Each row was made from one small tree. The marks that hang from a mark follow it in brackets, in the order of their numbers. Every link used is in the known rows. Write each row's tree.
In the rows, zero is written as 128.
Known rows
Q_279{Q_207{Q_214} Q_861}: [128 152 142 181 134 115 129 126 173 155 149 131  96 143 134 163 116 162
 117 138 104 134 140 119 131 123 195 128  96 101 129  97  77 127 168 147
 137]
Q_679{Q_991}: [136 126 133 114 116 148 123 109 114 115 134 119 127 102 128 152 114 136
 133 132 141 112  66 150 126 139 126  99 124 119 144 152 115 117 115 124
 119]
Q_279{Q_207{Q_214}}: [129 170 133 167 129 117 117 128 172 126 159 133 131 149 136 148 127 122
 130 158 108 111 104 116 132 108 167 110 120 116 139 112  75 125 151 133
 130]
Q_279{Q_207 Q_861{Q_668}}: [120 157 134 162 129 157 174 107 177 177 168 150 137 133 138 164 117 162
 133 135 105 148 154 147 115 119 181 159 114 135 147 123 105 150 162 148
 153]
Q_208{Q_110}: [138 136 133 144 131 131 137 123 106 144 123 130 177 122 134 141 139 128
 124 139 113 120 148 132 150 111 119 102 112 107 140 135  98 149 141 131
 120]
Q_861{Q_279{Q_207 Q_991} Q_668}: [132 139 153 163 120 184 172 136 151 132 208  96 163 121 161 134 120 123
 151 152  95 151  96 112  95 142 159 160 157 176 145 128 109 131 105 128
 115]
Q_679{Q_430 Q_991{Q_279{Q_207 Q_861} Q_368{Q_98}}}: [124 107 180 151 128 141 134 161 134 160 185 128  49  97 128 207  88 194
 135  60 104 118 102 151 121 153 176  92  64 142 161  50 123 136 143 159
  96]
Q_760{Q_381}: [116 119 119 127 121 136 125  98 101 124  99 154 146 118 109 142 112 127
 114 126 108 125 116 123 124 140 113 126 144 106 113 148  95 129 142 102
 171]
Q_526{Q_278}: [105 143 113 100 136 133  91 122 128 134 138 153 124  95 129 138 143 112
 113 154 114 122 144 127 120 155 115  83 148 106 157 167  96 115 141 124
 146]
Q_991{Q_368{Q_98{Q_278}}}: [106 136 126 117 114 123  98 147 151 117 129 152 145 122 121 151 141 127
 132 120 117 101 181 153 139 145 143  66 140 126 134 147 115 128 133 119
  97]
Q_368{Q_98 Q_991}: [ 67 156 134 142  95 109 124 109 159  93 135  80 130 121 134 150 116 148
 136 109 153 128 170 164 158 141 136 115 116 119 139 180 111 130  95 119
  98]
Q_861{Q_279{Q_207 Q_991{Q_368}} Q_668}: [138 127 157 158 124 185 154 154 149 137 205 112 176 115 148 128 128 125
 154 137  81 137  85 109  92 133 178 133 166 184 153 102 107 134 106 129
  97]
Q_679{Q_430 Q_991{Q_279{Q_207 Q_861}}}: [140  98 164 139 132 156 154 136 118 162 179 136  45 106 139 193  78 187
 128  80 110 127  59 141 108 145 144 108  57 138 145  75 126 124 156 162
 138]
Q_278{Q_526}: [105 132 121 105 136 129 112  97 179  96 133  93 182 118 129 140 126 142
 103 141 131  91 141 125 145 121 125 130 141  88 173 140 106  68 151 123
 137]
Q_991{Q_279 Q_368{Q_98{Q_110}}}: [125 122 146 125 140  89  96 160 130 133 132 134 141 141 111 171 132 141
 120 103 109  98 160 123 117 145 137 107 121 129 156  98 127 142 140 124
  61]
Q_861{Q_668}: [133 154 127 117 120 156 143  94 153 125 158 151 199 133 120 144 115 127
 138 170  97 110 127 134 121 118 133 131 143 154 162 164 115 133 137 125
 148]
Q_279{Q_207 Q_861{Q_668} Q_991{Q_368{Q_98{Q_381}}}}: [ 94 145 171 186 110 148 170 135 184 182 154 100 115 101 122 172 121 154
 143 123 117 170 170 144 134 148 206 170 143 155 145  93 118 164 111 131
 124]
Q_526{Q_428}: [125 149 134 108 116 130 134 118 145 143 125 142 187  91 127 133 127 130
 126 143 120 113 107 136  97 124 129  89 162 130 141 162 111 146 120 108
 138]
Q_991{Q_279{Q_207} Q_368{Q_98{Q_110 Q_278 Q_537}}}: [130 135 125 118 144  80 102 185 122 132 149 152 102 161 133 146 163  98
 125  93 137 127 155 127 120 124 125 120 115 147 119 100 159 178 119 141
  62]
Q_279{Q_207{Q_214} Q_861{Q_668} Q_991{Q_368{Q_98}}}: [118 172 192 212 107 123 141 150 193 171 193  84 119 116 128 175 124 155
 139 144  98 138 161 119 160 137 242 140 129 159 169  92  99 163 119 146
  92]
Q_537{Q_98{Q_381}}: [114 133 105 124 124 135 115 121 160 127  94 149 168 121 113 137 123 112
 125 156 125 143 135 135 138 118 104 137 124 102 124 123 123 139 136  82
 130]
Q_279{Q_207 Q_861 Q_991{Q_368}}: [113 126 168 168 121 138 137 153 176 191 138 111 100  96 142 154 134 157
 123  99 113 148 115 124 129 138 208 107 127 117 154  85 110 143 134 132
 109]
Q_413{Q_98{Q_110}}: [139 154 135 117 117 111 111  95 150 118 110 115 161 152 138 148 119 109
 114 147 134 135 159 135 124 129 116 118 151  97 137 128 112 172 136 116
 107]
Q_430{Q_679{Q_991}}: [130 154 136 143 116 165 136  97 114 117 107 109 150  96 131 132 102 133
 148 142 133  99  48 128 119 126 117 119 132  92 131 152  97  85  80 114
 113]
Q_537{Q_98{Q_278{Q_526} Q_381{Q_760} Q_413}}: [145 117  66  81 145 125 120 130 132 112 107 155 111 116 117  98 131 102
 111 159 153 143 190 138 176 125  79 150 131 107 116 133 179  74 168 100
 157]
Q_368{Q_98{Q_110{Q_208} Q_278} Q_991}: [ 99 151 126 120 106  95 122 124  74  72 135  51 111 161 153 106 139 119
 123  92 197 135 150 153 160 161 103 142 122 142 116 215 147 145 103 145
 120]
Q_368{Q_98}: [ 92 160 139 131 113 119 117 123 173 118 132 117 149 131 130 170 121 136
 131 143 125 118 197 151 139 146 140 125 131 100 156 154 104 129 128 107
 106]
Q_98{Q_110{Q_208} Q_278 Q_368{Q_991} Q_381}: [132  84 110 102 128 119 133 110  22  91  63  95 120 153 131  26 163  97
 118  92 191 136  76 125 123 129  66 154 152 157  56 179 161 129 113 153
 201]
Q_430{Q_679}: [117 165 128 142 124 156 128  97 145 125  94 132 181 122 130 125 110 129
 140 153 107  97 103 110 113 115 118 123 141  82 135 148  85  82 108 105
 129]
Q_991{Q_279{Q_207{Q_214} Q_861{Q_668}} Q_368{Q_98}}: [134 149 156 191 132 104 131 158 182 169 195 144 104 143 112 199 117 176
 131 113  72 114 165 121 135 133 211 130 116 163 165  71  92 145 157 147
  74]
Q_278{Q_526{Q_428}}: [107 143 129 100 127 122 129 104 175 112 138  95 202  85 128 131 131 138
 103 139 140  95 126 131 125 118 125 116 170 107 165 154 113  97 130 120
 140]
Q_279{Q_207{Q_214} Q_991{Q_368{Q_98{Q_110 Q_278}}}}: [116 169 168 180 110  89 110 175 146 128 171  79 107 131 143 140 152  97
 130 138 145 124 135 117 154 140 181  99 125 144 124 111 118 164 106 143
  78]
Q_214{Q_207}: [109 155 123 116 133 140 135 111 148 121 150 153 158 138 140 164 127 142
 145 145 105 121 136 135 115 101 123 105 121 106 146 138  90 124 134 141
 129]
Q_368{Q_98{Q_381} Q_991{Q_279{Q_207}}}: [ 66 131 117 166 110 102 150 123 151 115 135 102  70 128 127 167 111 155
 136  83 148 154 133 159 135 143 119 158 112 141 106 133 112 124  98 119
 110]
Q_98{Q_381 Q_413}: [130  98  80  92 143 139 136 109 109 118  79 176 103 146 106 117 105 130
 128 156 115 151 151 115  94 130  93 138 126 103 132 141 129  93 144 106
 198]
Q_991{Q_279{Q_207 Q_861} Q_368}: [135 102 133 150 147 122 125 159 160 188 142 175  98 127 125 175 126 179
 118  76  83 121 107 121 105 132 179  95 111 127 153  64 104 124 176 138
  95]

Write each row's tree
[148  94 161 104 126 153 126 126  98 120 166 138  91 109 126 175  79 162
 130 103 105  95  35 129 109 144 105  81  80 147 157 105 133 107 137 142
 131] : Q_679{Q_430 Q_991{Q_279}}
[142 142  93 103 145 112 116 151 118 127 117 142 151 154 136 111 135 103
 128 160 144 150 178 113 126 112  98 139  86  86 165 137 161 163 154 106
 115] : Q_537{Q_98{Q_110 Q_413}}
[ 92 117  75  94 133 118 138 116 139  82 110 129  89 137 119 133 122 133
 116 142 160 144 236 142 140 154  84 157 132  94 124 174 144  69 139 118
 174] : Q_368{Q_98{Q_278{Q_526} Q_381 Q_413}}
[139 132 116 107 110 135 114 112 160 134 102 159 142 129 146 110 153 104
 124 129 125 124 144 142 133 118 109  75 181 116 101 149 119 147 137 115
 128] : Q_413{Q_98{Q_278 Q_368}}
[137 115 101 101 135 130 111 126 148 127  90 133 161  93 119  78 166  89
 111 147 156 114 163 147 187 107  92 147 156 117  80 111 167  90 155 105
 145] : Q_537{Q_98{Q_278{Q_526} Q_368 Q_381{Q_760}}}
[125 135 120 107 131  95 130 115  46  88  95  69  74 161 121  86 112 123
 130 119 189 157 181 141 162 159 104 204 129 138 126 158 168 116 116 129
 160] : Q_368{Q_98{Q_110{Q_208} Q_381{Q_760} Q_413} Q_991}
[152 129 134 159 145 101  96 161 154 144 165 167 119 145 119 164 130 142
 124 113  73  88  63  95 119 110 173  74 126 145 156  65  87 114 160 134
  83] : Q_991{Q_279{Q_207{Q_214}} Q_368}
[135 143 124 151 134 185 163 124 151 122 202 140 175 141 150 137 116 130
 150 147  85 137 125 125  83 128 148 156 144 162 135 124  93 128 134 134
 129] : Q_861{Q_279{Q_207} Q_668}
[157 137 165 182 124 164 135 153 150 122 219 104 167 129 140 125 125 122
 151 160  70 122  73  84 107 133 196 124 164 190 148  94  90 125 105 138
  95] : Q_861{Q_279{Q_207{Q_214} Q_991{Q_368}} Q_668}
[142 129 143 170 135 155 144 135 120 167 125 138  95  90 130 162 107 172
 142  83 109 109  35 122 106 127 160 118 116 109 138  86  96  90 108 134
  83] : Q_430{Q_679{Q_991{Q_279{Q_207 Q_861} Q_368}}}
[149  80 169 117 129 154 135 122 104 146 161 140  63 105 125 184  68 193
 120  87 102 114  64 132 108 156 129  96  64 137 148  94 134 110 152 154
 137] : Q_679{Q_430 Q_991{Q_279{Q_861}}}
[139 141 118 117 129 132 109 120 146 141  98 149 157 111 109 133 121 102
 125 166 125 133 148 147 165 124 115 145 134 116 110 101 141 128 150  82
 123] : Q_537{Q_98{Q_381{Q_760}}}
[135 160 174 192 116 152 136 163 167 116 225  82 157 128 142 146 122 125
 156 158  79 128 125 100 120 145 204 138 158 187 153  96  90 135  93 133
  74] : Q_861{Q_279{Q_207{Q_214} Q_991{Q_368{Q_98}}} Q_668}
[151 123 139 137 126 152 119 126  99 133 114 136 137  92 117 148 107 151
 145 108 105  80  13 112 109 126 126  93 137 119 146 116 105  76  93 117
  76] : Q_430{Q_679{Q_991{Q_279 Q_368}}}
[122 134 113 122 136 116 117 124 127 121  88 128 174 136 113 123 127  95
 118 160 149 152 148 129 128 119  91 160 107  98 112 115 143 169 138  99
 128] : Q_537{Q_98{Q_110 Q_381}}
[100 100  90 118 127 105 123 119 120  90  85  81 163 111 127  47 168  89
 109 112 202 139 143 140 164  98  64 153 122 114  71 146 175 130 116 134
 144] : Q_537{Q_98{Q_110 Q_278{Q_526} Q_368{Q_991} Q_381}}
[173 111 118  73 131 114 103 107  69 101  53 126 130 184 133  57 169  57
 114 138 168 154 118 111 127 117  69 164 200 135  79 138 170 181 106 123
 169] : Q_413{Q_98{Q_110{Q_208} Q_278 Q_368 Q_381 Q_537}}
[ 85 141  96 147 122  98 151 152 142 119 161 114  49 146 149 154 118 161
 145  82 146 153 159 143 133 137 125 134  94 130 156 156 132 122 116 126
 100] : Q_368{Q_98{Q_413} Q_991{Q_279{Q_207}}}
[142 104 170 100 120 166 107 126 105 113 152 135 128  94 115 150  90 147
 139 110 102  85  54 142 118 131 143  46  96 141 160  90 121 119 130 145
 136] : Q_679{Q_430 Q_991{Q_368}}
[163  90  68  51 155 106 123 128  40  90  66 186  83 186 111  62 138  67
 118 160 162 174 171 104  91 121  45 162 111 120  76 161 200 147 116 132
 200] : Q_98{Q_110 Q_278 Q_381 Q_413 Q_537}
[136 141 140 138 120 165 117 112 111 121 102 124 163  88 118 129 111 133
 151 126 118  86  40 129 117 120 139  90 143 102 144 129  96  86  83 117
  99] : Q_430{Q_679{Q_991{Q_368}}}
[133 166 175 199 111 134 161 125 176 170 189  90 116 126 141 156 116 149
 131 160 104 146 113 105 143 130 211 159 123 155 152 117 101 151 127 150
 132] : Q_279{Q_207{Q_214} Q_861{Q_668} Q_991}
[187  88 115  59 172 110 113 132  44 134  34 167 112 161 100  25 156  61
 127 174 150 151 169 101 116  95  82 193 141 128  81  87 208 141 125 130
 191] : Q_98{Q_110 Q_368 Q_381{Q_760} Q_413 Q_537}
[123  97 131 130 129 106 111 162 145 158 136 170  85 125 115 183 128 180
 111  78  97 118 182 136 127 167 152  87 115 134 128 116 126 120 154 130
  78] : Q_991{Q_279{Q_861} Q_368{Q_98{Q_278}}}
[128 131 168 147 107 156 162 106 161 168 151 104 145 108 131 151 109 162
 124 148 108 145 137 119 132 150 170 150 135 147 160 151 131 141 122 129
 138] : Q_279{Q_861{Q_668} Q_991}
[164 102 138  83 145 130 103 113 105 137  49 161 145 129  97  62 155  74
 127 167 124 122 125 124 140  98 108 163 175 138  75  85 167 124 119 109
 167] : Q_98{Q_368 Q_381{Q_760} Q_537}
[168  91 111  88 154 116 131 117   5 115  54 101  95 156 120  12 143 104
 128 121 176 143 110 111 139 122  90 189 153 149 101 130 183 107 137 143
 207] : Q_98{Q_110{Q_208} Q_368{Q_991} Q_381{Q_760} Q_413}
[147 108 113  74 131 131 104 137 114 119  88 172 147 146 132  63 181  77
 128 141 133 113 124 117 126  95  95  99 152 133  88 157 164 144 110 126
 146] : Q_98{Q_278 Q_368 Q_537}
[134 146 102 111 127 111 112 146 122 120 126 139 170 139 140 116 149  87
 117 147 156 132 157 139 140 121  88 112  98 108 109 159 158 171 144 116
 103] : Q_537{Q_98{Q_110 Q_278}}
[132 112  68  89 144 130 120 157 154 118 116 141 151 123 146  71 176 109
 120 140 151 123 174 119 154  93  87 119 127  91 145 154 170  98 156 111
 138] : Q_537{Q_98{Q_278{Q_526} Q_368 Q_413}}
[110 104 108 114 110 131 127 118 112 112 106 131 133 115 141  63 162 118
 130 101 153 112 102 145 137 113 102  71 135 145  76 188 137 118 115 141
 150] : Q_98{Q_278 Q_368{Q_991}}
[134 118 138 181 125 121 150 123 143 153 161 121 114 133 132 108 136 164
 133 104 108 118  81 114 134  97 166 137 118 176 119 118 113 134 133 165
 130] : Q_98{Q_368{Q_991{Q_279{Q_207{Q_214} Q_861{Q_668}}}}}
[ 90 119 145 155 118  79 135 123 119 126 133  77  84 138 131 160 109 178
 113  72 159 148 187 143 139 162 131 156  78 122 121 146 138 151 118 146
  81] : Q_368{Q_98{Q_110} Q_991{Q_279{Q_861}}}
[ 96 140 106 165 122 113 179 137 147 144 182 120  50 145 142 162 106 191
 145  84 131 171 190 147 133 139 151 171  82 151 159 156 139 136 126 147
 115] : Q_368{Q_98{Q_413} Q_991{Q_279{Q_207 Q_861{Q_668}}}}
[138 125 108 105 116 116 122  86 115 107  86 148 123 150 124 128 121  92
 108 139 152 156 158 143 117 144  77 125 157 113  71 144 131 163 133 121
 152] : Q_413{Q_98{Q_110 Q_278 Q_381}}
[165  85 108  70 155  99 120 117  34 112  37 134  95 155 105   4 151  70
 131 146 176 158 150 115 136  90  79 182 133 141  69 111 217 141  97 139
 186] : Q_98{Q_110 Q_368{Q_991} Q_381{Q_760} Q_413 Q_537}
[150  74  73  80 154 123 145 134  47 125  55 184 101 155 115  40 155  88
 124 143 157 154 164 111  84 120  55 140 125 119  61 151 177 124 146 143
 216] : Q_98{Q_110 Q_278 Q_368 Q_381 Q_413}
[126 142 146 151 118 138 120 137 120 127 121 119 125  92 119 165 107 154
 151 105 114  86  65 126 121 139 133 108 133 114 153 120 105  88  81 111
  55] : Q_430{Q_679{Q_991{Q_279 Q_368{Q_98}}}}
[107 100  89  94 129 134 129  88 138  86 103 135 136 120 114 123 126 121
 100 135 148 119 144 139 132 137  79 135 148 110  97 157 128  60 147 126
 187] : Q_98{Q_278{Q_526} Q_381}
[164 105 108  62 145 112 108 115  30  81  74 130 121 194 119  68 150  67
 108 144 172 148 102 104 114 134  59 180 152 141  82 163 177 151 112 132
 188] : Q_98{Q_110{Q_208} Q_278 Q_381 Q_537}
[114 132 121 154 131  99 128 164 132 148 129 100 148 130 151  90 169 108
 133  95 160 137  96 129 142  84 109 138  97 129 116 108 154 181 123 129
  80] : Q_537{Q_98{Q_110 Q_368{Q_991{Q_279{Q_207}}}}}
